Every row comes from one small tree of marks. Brackets hold a mark, then the marks that hang from it, in the order of their numbers. Every link used is in the known rows. Which tree was each row made from?
Known rows
(Q_160 (Q_286 (Q_416 (Q_652 Q_765)))): [ 0.98  2.51 -0.64  0.68  1.80 -3.77  0.46 -1.34  3.33 -1.49 -1.25 -1.71
 -1.95  3.30 -0.85 -0.97 -1.07  2.54  1.88  0.83  3.76]
(Q_652 Q_416 Q_765): [-0.48  0.84 -0.25 -0.42 -0.63 -0.25  1.17  0.16  1.37  0.18 -0.74 -2.85
 -2.06  1.63 -1.60 -1.02 -0.54 -0.46  0.51  2.47  0.95]
(Q_296 Q_652): [ 0.05  2.68 -0.67  0.93 -2.21 -0.49 -0.38  4.08 -0.81 -3.23 -2.20 -3.92
 -2.98  2.22 -2.71  1.19 -3.11 -1.50 -1.20  3.69  2.05]
(Q_652 Q_296 Q_765): [-0.89 -0.53  0.20 -0.73 -1.49 -0.36  0.83 -0.20  1.19  0.52  0.24 -2.18
  1.45  4.05 -2.34 -0.72 -1.10 -0.99  1.19  2.23  0.26]
(Q_160 Q_286): [-1.43  4.02 -1.25  0.79 -1.52 -1.58  0.36  1.78  1.66 -4.35 -3.10 -2.18
 -1.52  2.45 -0.67 -2.36 -0.72  0.99 -1.05  2.37  4.00]
(Q_160 (Q_286 Q_296 Q_416)): [-0.27  2.88 -1.67  3.84 -0.25 -1.14  0.40  1.58  2.48 -4.30 -2.76 -0.21
 -1.38  2.45  0.09 -1.44 -1.52  3.14  1.07  1.05  0.85]
(Q_286 Q_416): [-0.32  3.26 -0.96  3.31 -1.94 -0.87 -0.58  0.29  1.76 -2.31 -1.42 -1.51
 -1.62  2.27 -1.38 -0.75 -1.94  0.69  1.27  2.86  2.36]
(Q_416 (Q_286 Q_160) (Q_652 Q_296)): [ 0.46  2.86  1.99  1.17 -1.98  1.15  1.60  0.04  0.72 -3.30 -0.75 -1.77
  0.52  2.69 -3.10 -2.19 -1.19  2.64  0.83  0.31  2.31]
(Q_160 (Q_286 (Q_296 Q_652))): [ 0.01  2.39 -1.54  1.70 -0.51 -0.79  0.85  4.90  0.41 -5.22 -3.71 -2.24
 -2.58  2.28 -1.09  0.20 -2.25  1.14 -1.07  1.86  0.50]
(Q_286 Q_160 (Q_296 Q_652)): [-0.50  2.96 -0.76  2.94 -1.23  2.76  1.56  4.09 -1.13 -5.05 -2.90 -1.31
 -1.58  2.37 -2.84  0.59 -2.34  1.20 -0.65  1.73  0.10]
(Q_416 Q_286): [ 0.80  3.08 -0.69  2.71 -3.70  0.55  0.15  3.71  1.78 -3.59 -3.15 -3.17
 -0.85  1.61 -1.72 -1.74 -1.37  0.03 -1.05  3.47  2.84]
(Q_296 (Q_652 Q_416 (Q_765 Q_137))): [ 1.75  0.95 -0.56 -1.08 -0.10 -1.63 -1.75  2.54  0.08 -0.44 -0.38 -6.06
 -2.40 -0.19 -2.83  0.75 -2.02 -1.80 -1.94  3.03  2.28]
(Q_652 Q_416 (Q_765 Q_137)): [-0.16  0.81 -0.78 -1.29 -0.67 -1.20 -0.85  0.14  1.88  0.19 -1.05 -5.02
 -0.73 -0.88 -1.83 -1.27 -0.34 -0.59 -1.81  2.63  2.73]
(Q_160 (Q_286 (Q_296 (Q_652 Q_765)) Q_416)): [ 2.24  1.66 -1.76  3.12  1.89 -2.06  0.01  2.62  1.84 -2.71 -1.47 -1.76
 -1.97  3.39 -0.93  0.48 -2.16  1.79  1.51  1.57  0.07]
(Q_652 (Q_296 Q_286)): [-1.37  0.87 -0.54 -0.74 -2.83  2.12  3.29  0.32 -1.18 -1.54 -1.50 -0.79
  0.03  1.75 -1.52 -0.75 -2.22  0.81  0.99  1.79  0.11]
(Q_286 Q_160 (Q_416 Q_652)): [-0.51  4.44  0.49  2.70 -0.19 -0.03  0.91 -2.26  1.26 -3.01 -1.04 -0.62
 -1.66  2.46 -2.46 -1.10 -1.42  3.09  1.74  0.55  3.78]
(Q_296 (Q_652 (Q_416 Q_286))): [ 2.45  2.80  0.48  2.15 -2.15 -0.31 -0.29  4.57 -0.68 -3.24 -1.09 -4.45
 -4.18  0.91 -2.42 -0.37 -2.56 -0.56 -0.73  2.99  0.92]
(Q_652 Q_296 (Q_765 Q_137)): [-0.44 -0.46 -0.40 -1.48 -1.48 -0.93 -1.36 -0.23  1.81  0.44 -0.03 -4.27
  2.84  1.56 -2.49 -1.00 -1.10 -1.25 -1.31  2.39  2.17]
(Q_652 (Q_416 (Q_286 Q_296)) (Q_765 Q_137)): [ 2.01 -0.07 -0.98  1.18 -0.79  0.51 -0.30  2.97  2.59 -0.96 -2.11 -4.74
  0.03 -1.63 -1.47 -1.31 -0.47  0.64 -1.64  1.90  0.40]
(Q_416 (Q_652 (Q_296 (Q_286 Q_160)) Q_765)): [-0.43  0.25  0.50 -2.55  0.64  1.80  4.67 -2.56 -0.33  0.37 -0.78 -0.64
  0.36  2.62 -2.91 -0.04 -1.17  2.26  2.14 -0.08  1.11]
(Q_160 (Q_286 Q_296)): [-1.66  2.30 -1.77  1.59 -1.16 -0.08  1.45  3.20  1.88 -5.08 -4.44 -1.05
 -1.19  1.89 -0.30 -1.38 -1.14  2.13 -0.98  1.41  1.08]
(Q_296 (Q_286 Q_160) Q_652): [ 0.54  4.10 -1.11  0.91 -1.10  3.08  3.00  2.44 -2.94 -3.35 -2.20 -1.69
 -2.49  1.78 -2.67  0.50 -2.61  0.99 -0.15  2.25  2.38]

Write each row's tree
[ 1.77 -0.55 -0.57  0.79 -0.68  0.48  2.82  3.12  3.06 -1.48 -4.01 -2.76
 -0.72  0.95 -2.15  1.00 -1.31  1.74  0.49  1.36 -0.11] => (Q_416 (Q_286 Q_296) (Q_652 Q_765))
[ 0.16  3.81 -0.60  1.52  0.35 -3.27  0.31 -0.91  2.70 -3.41 -2.18 -1.37
 -2.59  2.35 -0.69 -1.36 -1.42  3.01  1.25  0.84  3.91] => (Q_160 (Q_286 (Q_416 Q_652)))
[ 0.67  4.19  0.72  1.83 -1.96  1.06  1.67  1.10  1.50 -4.05 -2.98 -2.28
 -1.22  1.53 -2.72 -1.62 -0.78  2.61 -0.31  1.21  4.07] => (Q_416 (Q_286 Q_160) Q_652)
[ 3.20  2.71  0.68  2.08  0.06  0.65  0.12  2.87 -0.32 -1.50  0.60 -4.11
 -2.68  2.60 -3.09 -0.81 -1.31 -0.04  0.29  2.45  1.56] => (Q_296 (Q_652 (Q_416 (Q_286 Q_160)) Q_765))
[ 0.81  1.18 -0.27  1.18  0.57  2.10  2.76 -3.04 -0.11  0.86  1.71  0.24
  1.56  4.10 -2.18 -1.46 -1.09  2.17  3.87  0.85  0.34] => (Q_652 (Q_296 (Q_286 Q_160 Q_416)) Q_765)
[ 0.77 -0.33 -1.50  1.00  0.58 -1.32  0.46  0.06  3.31 -0.53 -2.78 -2.60
 -0.29 -0.21 -1.80  1.56 -1.98  2.33  0.63  0.76  0.64] => (Q_286 Q_296 (Q_416 (Q_652 (Q_765 Q_137))))
[ 0.50  1.26 -0.11  2.03  0.72  2.74  1.99  2.70 -0.94 -2.37 -0.90 -1.53
 -2.30  2.20 -2.69  0.30 -1.56  1.16  0.58  1.19 -1.43] => (Q_286 Q_160 (Q_296 (Q_652 Q_416 Q_765)))
[ 3.20  1.36 -1.88  1.18  0.83 -0.19  1.86  1.54 -0.80  0.54 -0.44 -2.36
 -2.78  2.29 -2.00  2.19 -3.23  0.11  2.47  2.92  0.64] => (Q_296 (Q_286 Q_416) (Q_652 Q_765))
[ 0.82  1.06  1.30  0.32 -2.75 -0.52  1.39  1.31  1.51 -2.57 -1.62 -2.83
 -0.31  1.98 -2.51 -1.01 -1.94  1.34  0.57  1.04  1.30] => (Q_416 Q_286 (Q_652 Q_296))
[ 1.75 -0.39  1.43  0.58 -1.28  0.08  0.78  0.22  1.34  0.44  1.57 -2.93
  0.14  2.47 -2.03 -2.40 -0.61  0.04  1.74  1.67 -0.96] => (Q_652 Q_296 (Q_416 Q_286) Q_765)
[ 2.14  4.33  0.73  3.06 -1.45  1.02 -0.06  3.77 -1.15 -3.93 -0.32 -3.58
 -3.68  1.50 -2.77 -1.35 -1.98  0.45 -0.50  2.25  1.80] => (Q_296 (Q_652 (Q_416 (Q_286 Q_160))))
[ 1.57  1.08  1.90  1.51 -0.48  1.61  1.10 -0.75  0.78 -0.36  2.36 -2.01
  0.75  3.26 -2.50 -3.54  0.03  1.16  1.98  0.83 -0.03] => (Q_652 Q_296 (Q_416 (Q_286 Q_160)) Q_765)
[ 0.66 -0.57 -1.08  1.65  0.75 -0.67  2.13  0.01  2.86 -0.60 -2.50 -0.77
 -1.57  1.88 -1.63  1.79 -2.03  2.55  2.62  0.64 -0.86] => (Q_286 Q_296 (Q_416 (Q_652 Q_765)))
[ 0.11  2.50  0.49  0.91  0.39 -3.22  0.26 -1.72  2.35 -2.95 -0.38 -0.95
 -1.38  3.24 -0.95 -1.77 -1.79  2.92  2.03  0.03  2.50] => (Q_160 (Q_286 (Q_416 (Q_652 Q_296))))
[ 1.50  1.40 -1.38 -0.55 -0.78 -1.54 -2.12  3.41  0.74 -0.82 -1.57 -6.03
 -0.76  0.98 -3.12  1.34 -2.30 -2.23 -2.48  3.88  3.52] => (Q_296 (Q_652 (Q_765 Q_137)))
[ 3.36  0.54 -1.60  2.14 -1.59  0.33 -0.87  6.23  1.53 -2.38 -2.98 -5.37
  0.16  0.12 -2.53  0.89 -2.29 -0.45 -2.34  3.03  0.84] => (Q_416 (Q_286 (Q_296 (Q_652 (Q_765 Q_137)))))
[-1.29  0.33  0.32 -2.45 -1.62  0.86  4.36 -0.70 -0.49 -1.44 -2.24 -0.93
 -1.25  1.11 -2.04  0.43 -2.43  1.87  1.37  0.41  0.81] => (Q_416 (Q_652 (Q_296 Q_286)))
[-1.01  3.41 -1.02  5.36 -1.13  2.44  1.04  0.35  1.22 -4.08 -1.88  0.76
 -0.38  2.55 -1.55 -1.17 -1.46  3.32  1.52  0.86  0.19] => (Q_286 Q_160 Q_296 Q_416)
[-0.66  2.76 -0.31  3.50  0.04  1.49  2.17 -0.69  1.44 -3.80 -2.38  0.72
 -1.55  1.81 -1.93 -0.11 -1.75  4.43  2.05 -0.39  0.49] => (Q_286 Q_160 Q_296 (Q_416 Q_652))
[ 2.90  3.12 -1.33  2.35  1.59  1.51  2.19  0.17 -1.42 -0.39  0.28 -1.36
 -2.04  3.24 -2.71  0.83 -2.29  1.44  2.58  2.09  1.88] => (Q_296 (Q_286 Q_160 Q_416) (Q_652 Q_765))
[ 1.97 -0.61  1.15 -0.65 -1.02 -0.85  1.72  0.45  2.24 -0.04 -0.55 -3.17
  0.62  2.94 -2.77 -0.45 -1.39  0.76  1.36  1.23  0.97] => (Q_416 Q_286 (Q_652 Q_296 Q_765))
[ 0.78  1.18 -0.35  0.76  0.37 -2.22  0.84 -1.62  2.77  0.18 -1.10 -2.10
 -1.82  2.61 -2.05  0.77 -1.76  1.22  2.28  1.68  2.25] => (Q_286 (Q_416 (Q_652 Q_765)))
[ 0.43  4.43  0.83  3.09 -2.41  1.93  0.75  1.26  0.54 -3.69 -1.05 -2.32
 -1.92  1.03 -1.80 -3.54 -0.29  1.78 -0.18  1.72  2.42] => (Q_652 (Q_416 (Q_286 Q_160)))
[-0.63  3.12  1.51  2.10 -0.16  0.23  0.87 -3.37  0.84 -2.44  0.79 -0.08
 -0.29  3.48 -2.72 -1.51 -1.70  3.17  2.67 -0.30  2.25] => (Q_286 Q_160 (Q_416 (Q_652 Q_296)))
[ 0.48  1.30  1.63  1.62 -3.10  0.70  0.43  1.10  0.49 -2.20  0.60 -2.38
 -1.02  1.57 -1.59 -2.90 -1.28  0.64  0.75  1.60 -0.55] => (Q_652 Q_296 (Q_416 Q_286))
[ 0.88  1.40  0.17  0.31  1.71 -3.53  0.59 -2.48  2.87 -0.91  0.33 -1.28
 -0.78  4.05 -1.14 -1.35 -1.27  2.62  2.72  0.10  2.16] => (Q_160 (Q_286 (Q_416 (Q_652 Q_296 Q_765))))
[ 1.67 -0.18 -0.49  2.03 -0.85  1.31  1.64  2.90  2.02 -0.85 -1.68 -2.70
 -1.40  0.92 -1.23 -0.88 -0.54  0.93  0.67  1.99 -1.45] => (Q_652 (Q_416 (Q_286 Q_296)) Q_765)
